Known rows, with every way that one mark hangs from another
K364(K72 K418 K595(K154)): [-14 -12  18  -2 -68  44  22 -55  27 -55 -13  -2 -68  19   9  -6 -44  47
 -18 -33 -20]
K393(K154(K255 K595)): [-63 -83  20 -44  30 -26  15  50 -79  21   3  17  -1  46  18  33  10 -61
  45 -31  61]
K255(K154(K595)): [-14 -40   2 -26  71 -26  -2  36 -20  54  -4  16  54 -22  10 -10  27 -38
  35 -23  64]
K418(K364(K255 K595)): [ 15  11   5  18   1 -15  -5  27 -12   2  23  -1 -24   6 -46 -49 -25 -18
 -20   3 -28]
K364(K255 K595): [ 12  29 -15  15  11 -18  19  12   3 -11  20  -8 -15  15 -10  17  -1   8
 -35   2  -1]
K393(K154): [-53 -40  25 -21  11  11   2  49 -81  31   1  10   5 -20  16  32   9 -34
  20 -18  73]
K364(K255(K154(K595))): [ 41 -10   0 -10  61 -21 -13  40 -13  43   8 -10  49 -36  15 -10  17 -18
  12   5  22]
K364(K72 K255(K154(K393))): [ 44  46  -1   8  25  -7 -19  30  21  24 -22 -38  35 -68  24  13  26  48
   8  39  -3]
K72(K364(K255 K595(K154))): [  8   2 -28   9 -18  23  -8 -44   3 -19  15  13  43  19  -5  -1  15 -20
  -7  29 -20]
K418(K364(K595(K154))): [-21 -11   5   4 -12  10  10   5 -20  -9  22  13 -28  28 -48 -66 -28 -27
   3 -20   4]
K154(K255 K393 K595): [ -49  -20   -7  -57   38 -105   30   36  -22   36  -41   14  -50   67
    2   19   28  -28   75  -15   59]
K418(K364(K255)): [ 35   3  25   9   4 -13 -29  48 -19  37  24  -4  -6 -27 -28 -53 -16 -23
  -4  12 -15]
K72(K364): [-13  -8   0   0 -14  -7 -31  -8  -5  39   7  31  48 -15   9  28  41 -30
   2  29  20]
K418(K364): [ -4  -9  29   2  -3 -18 -21  44 -23  43  20  15 -12 -16 -31 -45  -8 -31
   6  -3  15]
K364(K72 K255 K418 K595(K154)): [ 37   5  10   8 -59  48  11 -48  31 -62  -6 -28 -57   4  16 -18 -53  57
 -29 -12 -62]
K595(K154): [-11 -20  12 -20  -5  39  13  -4 -24  11  22  12  10   3  11 -27   0 -11
  27 -21  64]
K255(K154(K393 K595)): [-26 -11 -10 -38  76 -48  11  36 -29  57 -44   7  21 -25   7 -14  32 -25
  60 -15  77]
K255(K154(K393)): [-31  26 -14 -19  81 -27   8  33 -14  56 -52  -1  25 -53  12  12  36  -6
  51 -18  79]
K154(K255): [-39  -7   8 -13  41 -44  12  31   9  31   5  15  -3  34  18  63  28 -17
  23 -30  47]
K393(K154(K255)): [-70 -46  17 -25  35  -6  13  46 -66  20  -6   9   2  17  24  60  13 -41
  36 -33  66]

Rows
[-39 -12 -27   1 -10  13   5 -49   7 -18   7  32  33  46  -5  21  24 -29
  10   4   4] : K72(K364(K595(K154(K255))))
[ 30   7   9  20 -35  24  -5   2   5 -28  30 -14 -15  11 -40 -67 -33  11
 -18  18 -50] : K418(K364(K72 K255 K595(K154)))
[ 15  15 -22   7   3  24  31 -15  -3 -36  23 -12  -7  28 -11 -19 -16   6
 -15  -8   3] : K364(K255 K595(K154))
[  8  -4 -18   8  11   8 -19 -44  13  -3 -26   8  28 -18  12  15   2 -18
  -8   2 -37] : K72(K364(K255(K154) K418 K595))
[-18  -6  10  12 -29  13   7  -2  10 -27  22   5 -26  40 -41 -45 -25   0
   0  -5 -25] : K418(K364(K72 K595(K154(K255))))
[ 19   8   6   5  -8  -7  10 -13   6 -18 -14 -10 -67  -3   8   7 -40  14
 -33 -33 -29] : K364(K255 K418 K595)
[ 10  -2  -9   7 -24   0 -19 -42   9  -7 -14  12   1  -4   8  16  -2 -13
 -21  11 -42] : K72(K364(K255 K418 K595))
[-23   8  -4   9 -50  34  29 -30  25 -47  20   2 -14  36  -8   3  -4  40
 -18   2   7] : K364(K72 K595(K154))
[-17   1  24   6 -60   3   9 -26  34 -30 -18   1 -75   4  10  29 -28  49
 -36 -24 -25] : K364(K72 K418 K595)
[-41   3  -9 -36  23   1  36  -6 -17   2 -25   2 -22  35  12  -4  10  -7
  71 -28  68] : K595(K154(K255 K393))
[ 30 -11  12  -1 -20   2 -43 -20   1  27 -13  11  20 -36  25  13   6 -19
  -6  20 -29] : K72(K364(K255 K418))
[-26 -16  12  -5 -52  32  29 -56  38 -61 -17  -3 -71  45  15  14 -41  42
  -5 -45 -27] : K364(K72 K418 K595(K154(K255)))
[ 36  19  17  16 -52   7  -2 -21  38 -38 -11 -25 -61 -11  15  17 -37  60
 -49  -4 -66] : K364(K72 K255 K418 K595)
[ 13  10  -5  17  35  -7  -5  26  -9   6   9  -5   5  -8 -41 -52 -19 -22
  -8  -6 -23] : K418(K364(K255(K154) K595))
[ 29  39  -7  27 -33  -1   6   3  35 -31  24 -23  -8   6  -5  26   4  54
 -50  34 -38] : K364(K72 K255 K595)
[  6  11 -25  15 -10  -7 -17 -25   7  -3  11  16  38   6  -5  24  26 -19
 -21  36 -23] : K72(K364(K255 K595))
[ 18  -1 -20  -8  27 -18 -31  -3  -7  36 -17   8  66 -30  11   0  40 -31
  25  41   0] : K72(K364(K255(K154(K393 K595))))
[ 60   5  32   4   2  19 -34   6  31  15 -29 -35   4 -81  44   7 -18  47
  -9  -3 -39] : K364(K72 K255(K154) K418)
[ 28  19  11  27 -30  -4 -15  22  10 -12  26 -12 -19   1 -41 -43 -23  13
 -31  24 -53] : K418(K364(K72 K255 K595))
[ 53  27   7  15  22   9 -25  28  28  22   7 -31  57 -64  27  16  22  41
 -10  32 -10] : K364(K72 K255(K154))
[-31 -11 -22   2 -22  20   1 -47   0 -12   9  32  34  29  -8   8  21 -27
   1  14   8] : K72(K364(K595(K154)))
[ 27  36 -22  28  19   8   7   0  39 -28   6 -27  29 -16   0  22   9  46
 -32  19 -30] : K364(K72 K255(K154) K595)
[ 33  25 -12  19 -40  38  17 -25  28 -57  29 -26  -3  19  -4  -9 -13  50
 -31  24 -33] : K364(K72 K255 K595(K154))
[ -2  24 -40  10  25 -10  -8 -26   6   2 -22   7  49  -9  -4  17  32 -16
   5  29 -12] : K72(K364(K255(K154(K393)) K595))
